Known rows, with every way that one mark hangs from another
Z_812[Z_159]: 3.26 -0.96 0.96 1.98 0.28 1.82 -4.31 0.76 -0.09 1.76 0.66 -0.25 -0.05
 -0.43 2.53 1.67 0.77 1.40 -0.13 0.81 -0.77 0.15 -0.38
Z_812[Z_159[Z_866[Z_161]]]: 3.71 -0.44 0.72 2.05 1.36 -0.19 -2.75 1.15 0.04 0.27 0.36 -0.66 -0.04
 -0.92 -0.11 0.98 0.12 -1.00 1.09 1.23 0.09 0.20 -0.08
Z_812[Z_159[Z_405 Z_437 Z_866[Z_161]]]: 3.82 -0.07 0.75 2.94 1.38 -1.47 0.02 2.07 0.26 -0.17 0.17 -0.07 1.15
 -0.36 0.33 -0.02 -1.18 -2.04 1.24 0.09 -0.33 1.74 0.30
Z_167[Z_159]: 2.90 -0.68 0.74 -0.63 -0.60 1.69 -1.28 -2.10 -0.75 -0.23 -0.04 0.25
 -0.97 -0.20 1.89 0.90 0.04 2.85 -1.93 -0.05 0.06 -1.35 -1.15
Z_812[Z_159[Z_167 Z_405 Z_866[Z_161]]]: 3.55 -0.07 0.46 3.06 1.49 -2.82 0.29 1.37 -0.14 0.76 -0.36 -0.82 1.15
 -0.57 -3.68 -0.11 -0.72 -1.67 0.45 -0.44 -1.18 0.79 1.33
Z_437[Z_159[Z_167 Z_812 Z_866[Z_161]]]: 0.49 1.40 0.97 -0.51 0.43 -1.24 -1.82 0.55 0.81 -0.61 -0.33 0.00 0.84
 -0.14 -0.89 -0.50 1.49 -4.69 0.22 0.97 1.16 0.71 0.15
Z_167[Z_159[Z_405 Z_437 Z_812]]: 0.95 0.14 1.04 1.24 -0.57 -1.31 -0.36 -1.56 0.17 -0.53 -0.37 1.19 1.06
 0.62 1.04 -0.80 -1.09 1.05 -1.07 -0.37 0.09 -0.64 -0.45
Z_161[Z_167[Z_159[Z_405 Z_812]] Z_866]: -2.13 -1.22 0.44 -2.10 -0.07 0.44 3.29 -0.61 -0.08 -0.22 0.22 0.57 0.85
 -0.01 -3.96 0.38 1.01 3.37 1.86 3.18 -1.89 -0.30 -0.48
Z_167[Z_159[Z_405 Z_866]]: 3.68 -0.35 -0.02 0.00 -0.42 -2.30 2.21 -1.57 -0.62 -0.41 -0.71 -0.23
 0.44 0.38 -1.40 -0.12 -1.17 1.82 -1.84 -1.05 -0.59 -0.66 -0.20
Z_811[Z_217[Z_167[Z_159[Z_437]]]]: -2.02 -0.40 -1.04 -2.72 -0.99 5.91 -2.09 0.38 -0.08 0.84 -0.26 0.63
 -2.91 0.41 0.88 -0.30 -0.53 2.40 -1.22 -1.92 0.91 -0.32 -0.31
Z_812[Z_159[Z_167[Z_161] Z_866]]: 0.69 0.25 -1.11 2.16 0.93 -1.07 -1.11 0.11 -0.69 0.27 0.22 -1.02 0.98
 -0.98 -0.66 1.04 -0.83 -0.43 1.45 1.15 -0.63 0.63 1.04
Z_437[Z_159[Z_866]]: 2.89 0.37 0.40 -1.82 -0.58 1.10 -1.32 0.84 0.30 0.09 0.15 -0.21 0.16
 0.28 3.32 1.03 1.61 -1.85 -1.02 0.33 0.46 1.50 -0.94
Z_217[Z_167]: -0.62 -0.79 -0.07 -1.08 -0.75 3.53 -4.52 0.31 -0.20 1.82 0.37 -0.48
 -2.62 0.76 1.72 0.59 1.40 0.27 -1.52 -0.78 -0.24 -2.21 0.08
Z_167[Z_159[Z_812] Z_161[Z_866]]: -5.59 -0.46 0.05 1.11 0.33 2.27 0.33 -3.04 -0.58 -1.57 -0.27 0.86 -0.43
 0.10 -0.96 0.82 0.38 4.33 2.33 2.91 0.62 -1.21 -0.98
Z_437[Z_159[Z_167[Z_161[Z_866]] Z_405]]: -1.90 0.02 0.73 0.24 0.05 2.18 2.40 0.56 -0.35 0.59 -0.45 0.52 0.48 0.70
 0.48 0.71 1.78 0.43 0.30 -0.39 -0.90 2.35 -0.08
Z_437[Z_159]: 2.45 -0.21 1.52 -1.28 -0.68 3.41 -2.78 0.70 0.19 1.04 0.30 0.53 -0.53
 0.38 5.10 1.45 2.48 -0.37 -1.30 -0.09 0.24 1.14 -1.40
Z_811[Z_217[Z_167[Z_159]]]: -1.60 -0.76 -0.87 -2.51 -0.94 5.72 -2.54 -0.01 -0.21 1.63 -0.50 0.39
 -3.27 0.56 -0.52 0.00 0.08 3.32 -1.42 -2.15 0.64 -1.11 -0.24
Z_811[Z_217[Z_167]]: -2.36 -0.77 -0.70 -1.88 -1.04 6.43 -3.32 1.72 0.44 2.84 -0.03 0.29 -3.01
 0.39 0.14 -0.20 1.01 2.41 -1.46 -2.47 0.61 -1.10 -0.22
Z_437[Z_159[Z_167 Z_405]]: 2.16 0.16 1.34 -0.35 -0.56 0.81 0.25 0.91 -0.01 1.43 -0.40 0.37 0.70
 0.74 1.53 0.35 1.62 -0.99 -1.91 -1.77 -1.01 1.77 0.04
Z_167[Z_161]: -1.72 -0.58 0.36 1.88 0.10 3.21 -1.19 -0.40 -0.59 1.53 0.37 0.81 -0.89
 -0.56 3.54 1.04 1.10 2.63 0.70 -0.31 0.74 -1.50 -1.03
Z_161[Z_167[Z_159] Z_866]: -1.12 -1.44 -0.01 -3.90 -0.12 3.00 3.02 -0.68 -0.61 -1.04 0.77 0.06
 -0.35 -0.80 -1.65 1.47 1.07 3.71 1.42 3.78 -1.57 0.07 -1.14
Z_159[Z_405 Z_812 Z_866]: 0.51 0.33 0.33 2.39 -0.47 -4.20 -0.11 0.85 1.30 1.73 -0.32 -0.07 2.21
 0.67 -2.89 -1.57 0.20 -0.93 -0.92 -0.84 -0.19 -1.47 0.46
Z_811[Z_217[Z_167[Z_161]]]: -4.64 -0.72 -1.08 -0.89 -0.48 6.69 -2.39 1.10 -0.09 2.77 -0.21 0.77
 -3.23 0.34 0.53 0.02 0.77 3.14 0.20 -2.27 1.00 -1.21 -0.13
Z_217[Z_167[Z_159] Z_811]: -0.77 -1.01 -1.20 -3.33 -0.63 -1.08 -1.92 -1.43 -0.22 -0.15 0.36 -1.11
 -3.99 1.36 1.24 0.76 0.22 0.88 -0.61 -1.72 -0.20 -1.08 0.63
Z_217[Z_811]: 0.62 -0.94 0.17 -1.16 -0.64 -1.23 -0.95 1.01 1.03 1.33 1.21 -0.74 -1.52
 0.02 3.31 0.50 1.40 1.01 -1.03 -1.90 0.15 0.00 -0.60
Z_812[Z_159[Z_405 Z_437 Z_866]]: 3.55 -0.03 -0.05 2.27 0.39 -1.85 -0.23 1.87 0.27 0.33 0.39 -0.43 1.84
 0.03 1.37 0.25 -1.43 -1.11 0.30 0.12 -1.00 2.01 0.44
Z_159[Z_167 Z_437 Z_866]: 0.59 1.45 -1.30 -1.16 -0.61 -1.34 1.44 1.30 0.44 -1.61 0.74 -1.15 1.73
 -1.26 1.09 -1.10 -1.58 -3.50 -1.59 0.13 0.34 1.18 0.39

Rows
-3.19 -1.11 -1.48 -1.11 0.12 -1.72 0.79 -1.96 -0.92 0.42 -0.29 -0.25
 -3.71 1.80 0.52 0.63 -0.33 2.18 1.29 -2.69 -0.37 -0.99 1.17 -> Z_217[Z_167[Z_159[Z_405] Z_161] Z_811]
-2.64 0.23 -1.95 -1.41 0.02 1.62 -0.83 -2.06 -1.41 -1.61 -0.24 -0.03
 -2.24 0.58 1.69 0.57 -1.55 -0.03 1.11 0.35 0.74 -1.16 0.45 -> Z_217[Z_167[Z_159[Z_437 Z_866] Z_161]]
-4.44 -0.15 -0.31 0.67 0.10 3.03 1.44 -0.05 -0.37 0.03 0.37 -0.33 -0.07
 -0.93 -0.70 0.42 0.90 1.97 0.36 0.93 -0.36 -0.09 -0.11 -> Z_159[Z_167[Z_161[Z_866]]]
3.49 0.19 0.56 0.26 0.51 -1.78 3.00 -0.83 -0.39 -2.15 -0.57 0.44 0.25
 -0.20 -0.30 -0.77 -1.97 -0.56 -0.58 -0.67 0.55 0.26 -0.44 -> Z_167[Z_159[Z_405 Z_437 Z_866[Z_161]]]
0.75 0.48 0.50 1.10 -0.63 -0.51 2.05 1.51 0.28 0.62 0.21 0.15 1.67 -0.26
 1.10 -1.29 -0.87 -1.08 -2.22 -2.13 -0.94 1.06 0.44 -> Z_159[Z_167 Z_405 Z_437]
1.21 1.19 -0.90 0.39 -0.51 -3.37 4.03 1.73 0.46 -0.63 0.08 -0.79 2.59
 -0.40 -0.96 -1.85 -1.95 -3.00 -1.89 -1.60 -0.71 1.55 1.02 -> Z_159[Z_167 Z_405 Z_437 Z_866]
1.04 0.89 0.46 0.02 0.37 -1.77 -0.70 -1.56 0.26 -2.77 -0.15 0.48 0.42
 -0.58 -0.05 -0.92 -1.47 -1.78 0.39 1.49 1.86 -0.88 -0.64 -> Z_167[Z_159[Z_437 Z_812 Z_866[Z_161]]]
-0.27 -0.04 -1.02 0.36 0.33 0.01 1.65 -2.96 -1.47 -1.37 -0.46 0.22 -0.61
 -0.48 0.86 0.94 -1.25 2.51 0.97 0.54 0.89 -1.23 -0.56 -> Z_167[Z_159[Z_866] Z_161]
-2.29 -0.62 -0.98 -2.53 -0.61 -2.23 -3.31 -1.70 0.29 -0.02 0.23 -0.83
 -3.31 1.62 0.18 0.18 0.38 0.28 -0.07 -1.16 0.13 -1.68 0.91 -> Z_217[Z_167[Z_159[Z_812]] Z_811]
3.20 0.23 -0.30 -0.37 -0.50 -2.16 2.86 -1.00 -0.39 -1.64 -0.37 0.09 0.96
 0.19 0.65 -0.52 -2.18 0.38 -1.40 -0.71 -0.16 0.56 -0.33 -> Z_167[Z_159[Z_405 Z_437 Z_866]]
-0.07 1.00 0.76 2.85 0.81 -5.14 1.34 0.85 1.06 0.67 -0.80 -0.28 2.06
 -0.26 -6.55 -2.54 -0.14 -3.41 -0.32 -1.09 0.15 -1.48 1.41 -> Z_159[Z_167 Z_405 Z_812 Z_866[Z_161]]
3.45 -0.19 0.48 -0.58 0.47 -0.36 0.36 -1.67 -0.59 -1.64 -0.41 -0.17
 -0.95 -0.69 -0.77 0.25 -0.69 0.43 -0.71 0.38 0.96 -1.29 -0.84 -> Z_167[Z_159[Z_866[Z_161]]]
-0.47 1.09 0.33 -0.44 0.76 -2.22 -0.35 1.53 1.24 -1.16 0.80 0.63 1.48
 -1.33 -0.13 -1.44 -0.27 -4.54 2.36 2.40 1.67 -0.67 -0.31 -> Z_159[Z_437 Z_812 Z_866[Z_161[Z_167]]]
-6.11 -1.20 -1.93 -2.72 0.12 0.78 0.73 -1.93 -0.66 -1.34 0.28 -0.89
 -4.19 1.34 0.12 1.26 0.34 2.73 2.19 0.03 -0.11 -0.30 0.56 -> Z_217[Z_167[Z_159 Z_161[Z_866]] Z_811]
0.26 0.05 0.11 3.65 0.85 -0.23 0.19 0.87 -0.65 0.72 0.15 0.39 1.46 -0.35
 1.39 0.43 -1.27 0.09 1.24 -0.37 -1.21 1.87 0.94 -> Z_812[Z_159[Z_167[Z_161] Z_405 Z_437]]
3.11 -0.62 1.02 2.87 0.31 0.40 -1.72 1.65 0.12 1.24 0.50 0.32 1.17 0.11
 2.94 0.69 -0.53 0.41 0.01 -0.31 -1.22 1.70 -0.01 -> Z_812[Z_159[Z_405 Z_437]]
0.25 1.43 0.14 -1.15 -0.57 -1.54 -2.03 0.37 0.81 -0.07 -0.12 -0.36 1.57
 0.18 0.10 -0.21 1.29 -3.72 -0.83 0.93 0.48 1.01 0.28 -> Z_437[Z_159[Z_167 Z_812 Z_866]]
1.71 0.58 1.81 1.00 0.47 -1.74 -0.72 1.09 1.00 0.67 -0.70 0.81 0.97 0.91
 -0.56 -0.56 1.71 -3.17 0.36 -0.29 0.71 0.64 -0.23 -> Z_437[Z_159[Z_405 Z_812 Z_866[Z_161]]]
0.17 0.56 1.01 1.61 0.62 -1.86 -2.41 0.55 1.31 0.14 0.07 -0.02 0.50
 -0.67 -2.05 -1.20 0.91 -2.62 0.47 1.02 1.71 -2.23 -0.36 -> Z_159[Z_812 Z_866[Z_161]]
1.41 0.68 -0.03 0.60 -0.49 -3.66 1.19 -1.41 0.28 -1.47 -0.49 0.40 1.78
 0.53 -0.68 -1.24 -1.98 -0.41 -0.76 0.07 0.30 -0.27 0.03 -> Z_167[Z_159[Z_405 Z_437 Z_812 Z_866]]
2.58 -0.63 1.60 -1.50 1.11 1.90 0.65 -0.12 -0.64 -0.67 0.42 1.28 -1.17
 -1.55 1.13 0.39 0.32 -0.20 1.58 1.21 0.68 -0.97 -1.23 -> Z_866[Z_161[Z_167[Z_159[Z_437]]]]
4.11 -0.62 0.18 2.67 0.48 -2.07 -0.83 1.29 0.03 1.54 0.03 -0.75 1.33
 0.18 -0.81 0.66 -0.40 0.28 -0.03 -0.26 -1.48 0.69 0.56 -> Z_812[Z_159[Z_405 Z_866]]
-1.47 -0.40 -1.60 -2.82 -0.91 4.22 -1.59 0.09 -0.12 1.01 -0.57 -0.07
 -2.79 0.46 -1.59 -0.32 -0.49 2.34 -1.22 -1.87 0.74 -0.90 0.08 -> Z_811[Z_217[Z_167[Z_159[Z_866]]]]
-2.65 1.02 -1.06 0.94 0.23 -1.38 0.48 -2.75 -0.60 -2.48 -0.25 0.89 0.76
 -0.32 1.56 -0.20 -1.99 0.29 2.03 1.69 1.83 -0.75 -0.38 -> Z_167[Z_159[Z_437 Z_812 Z_866] Z_161]
-0.46 -0.56 -2.07 -3.82 -0.52 -2.90 -0.78 -1.29 -0.12 -0.89 0.24 -1.73
 -3.38 1.26 -0.08 0.43 -0.51 -0.28 -0.35 -1.44 -0.02 -0.74 1.01 -> Z_217[Z_167[Z_159[Z_866]] Z_811]
-0.50 1.06 -0.34 2.10 -0.44 -5.54 1.07 0.65 1.04 1.25 -0.52 -0.67 2.92
 0.25 -5.22 -2.20 -0.39 -2.24 -1.46 -1.10 -0.69 -1.07 1.61 -> Z_159[Z_167 Z_405 Z_812 Z_866]
-1.60 1.28 -1.43 1.55 0.14 -2.80 5.08 0.92 -0.24 -0.77 -0.15 -0.14 2.29
 -0.48 -0.53 -1.50 -2.25 -2.05 0.21 -1.44 -0.18 1.36 1.10 -> Z_159[Z_167[Z_161] Z_405 Z_437 Z_866]
-4.99 -0.67 0.36 2.28 0.44 0.79 2.49 -2.70 -0.57 -0.75 -0.82 1.17 0.28
 0.80 -2.63 0.21 0.07 4.75 2.02 1.51 -0.22 -0.93 -0.44 -> Z_167[Z_159[Z_405 Z_812] Z_161[Z_866]]
0.90 0.84 0.65 -0.90 -0.60 -0.43 -2.90 0.52 1.00 0.31 0.06 0.15 1.04
 0.59 2.04 0.31 1.83 -2.65 -0.30 1.11 0.88 0.68 -0.60 -> Z_437[Z_159[Z_812 Z_866]]
-0.62 -1.62 0.24 -2.89 -0.05 1.62 4.70 -0.36 -0.63 -0.35 0.37 0.26 0.20
 -0.25 -2.95 0.95 0.86 4.07 1.29 2.59 -2.24 0.35 -0.77 -> Z_161[Z_167[Z_159[Z_405]] Z_866]
-3.89 -0.42 0.07 2.18 0.22 1.12 3.99 0.35 -0.38 0.96 -0.31 0.04 0.74
 -0.03 -2.71 -0.29 0.57 2.48 0.10 -0.86 -1.45 0.31 0.52 -> Z_159[Z_167[Z_161[Z_866]] Z_405]
0.29 0.65 1.59 0.72 -0.57 -0.80 -1.45 0.52 0.65 1.65 -0.53 0.73 1.54
 1.07 0.13 -0.41 1.84 -1.80 -1.25 -0.92 -0.60 0.91 0.31 -> Z_437[Z_159[Z_167 Z_405 Z_812]]
-3.04 -0.58 0.00 -3.39 -0.19 1.88 2.11 -0.54 0.09 -1.89 0.94 0.58 0.76
 -0.72 -1.07 0.50 0.50 1.91 2.29 4.63 -0.81 0.53 -0.99 -> Z_161[Z_167[Z_159[Z_437 Z_812]] Z_866]
2.08 0.95 -0.11 -2.10 -0.53 0.04 -0.26 0.71 0.12 -0.28 0.02 -0.69 0.73
 -0.14 1.41 0.48 1.08 -2.91 -1.44 0.16 0.04 1.79 -0.05 -> Z_437[Z_159[Z_167 Z_866]]
1.78 0.68 0.37 -0.12 0.55 0.31 0.32 1.76 0.72 -1.73 0.69 -0.11 0.15
 -1.30 2.27 -0.80 -0.63 -3.33 0.06 0.48 1.75 0.38 -0.92 -> Z_159[Z_437 Z_866[Z_161]]
-4.52 0.31 -0.24 1.64 0.13 1.25 4.69 1.02 -0.13 -0.60 0.14 0.42 1.43
 -0.28 -0.11 -0.82 -0.76 0.74 0.56 -0.41 -0.82 1.89 0.34 -> Z_159[Z_167[Z_161[Z_866]] Z_405 Z_437]
0.28 -0.30 -0.02 2.75 0.82 1.14 -2.56 -0.01 -0.87 1.23 0.32 -0.24 0.25
 -0.85 1.01 1.44 0.01 1.06 1.14 0.75 -0.80 0.32 0.56 -> Z_812[Z_159[Z_167[Z_161]]]
1.61 0.67 0.07 0.08 0.70 -1.29 0.78 0.84 0.20 -0.57 0.02 -1.09 0.18
 -1.51 -2.71 -0.88 -0.04 -2.90 -0.85 -0.25 0.69 -0.81 0.40 -> Z_159[Z_167 Z_866[Z_161]]
-1.98 1.49 -0.34 -0.19 -0.05 -1.05 -1.11 -0.28 0.26 -0.20 -0.28 0.14
 1.33 0.15 0.50 0.06 1.10 -2.98 0.98 1.06 0.88 0.90 0.37 -> Z_437[Z_159[Z_167[Z_161] Z_812 Z_866]]
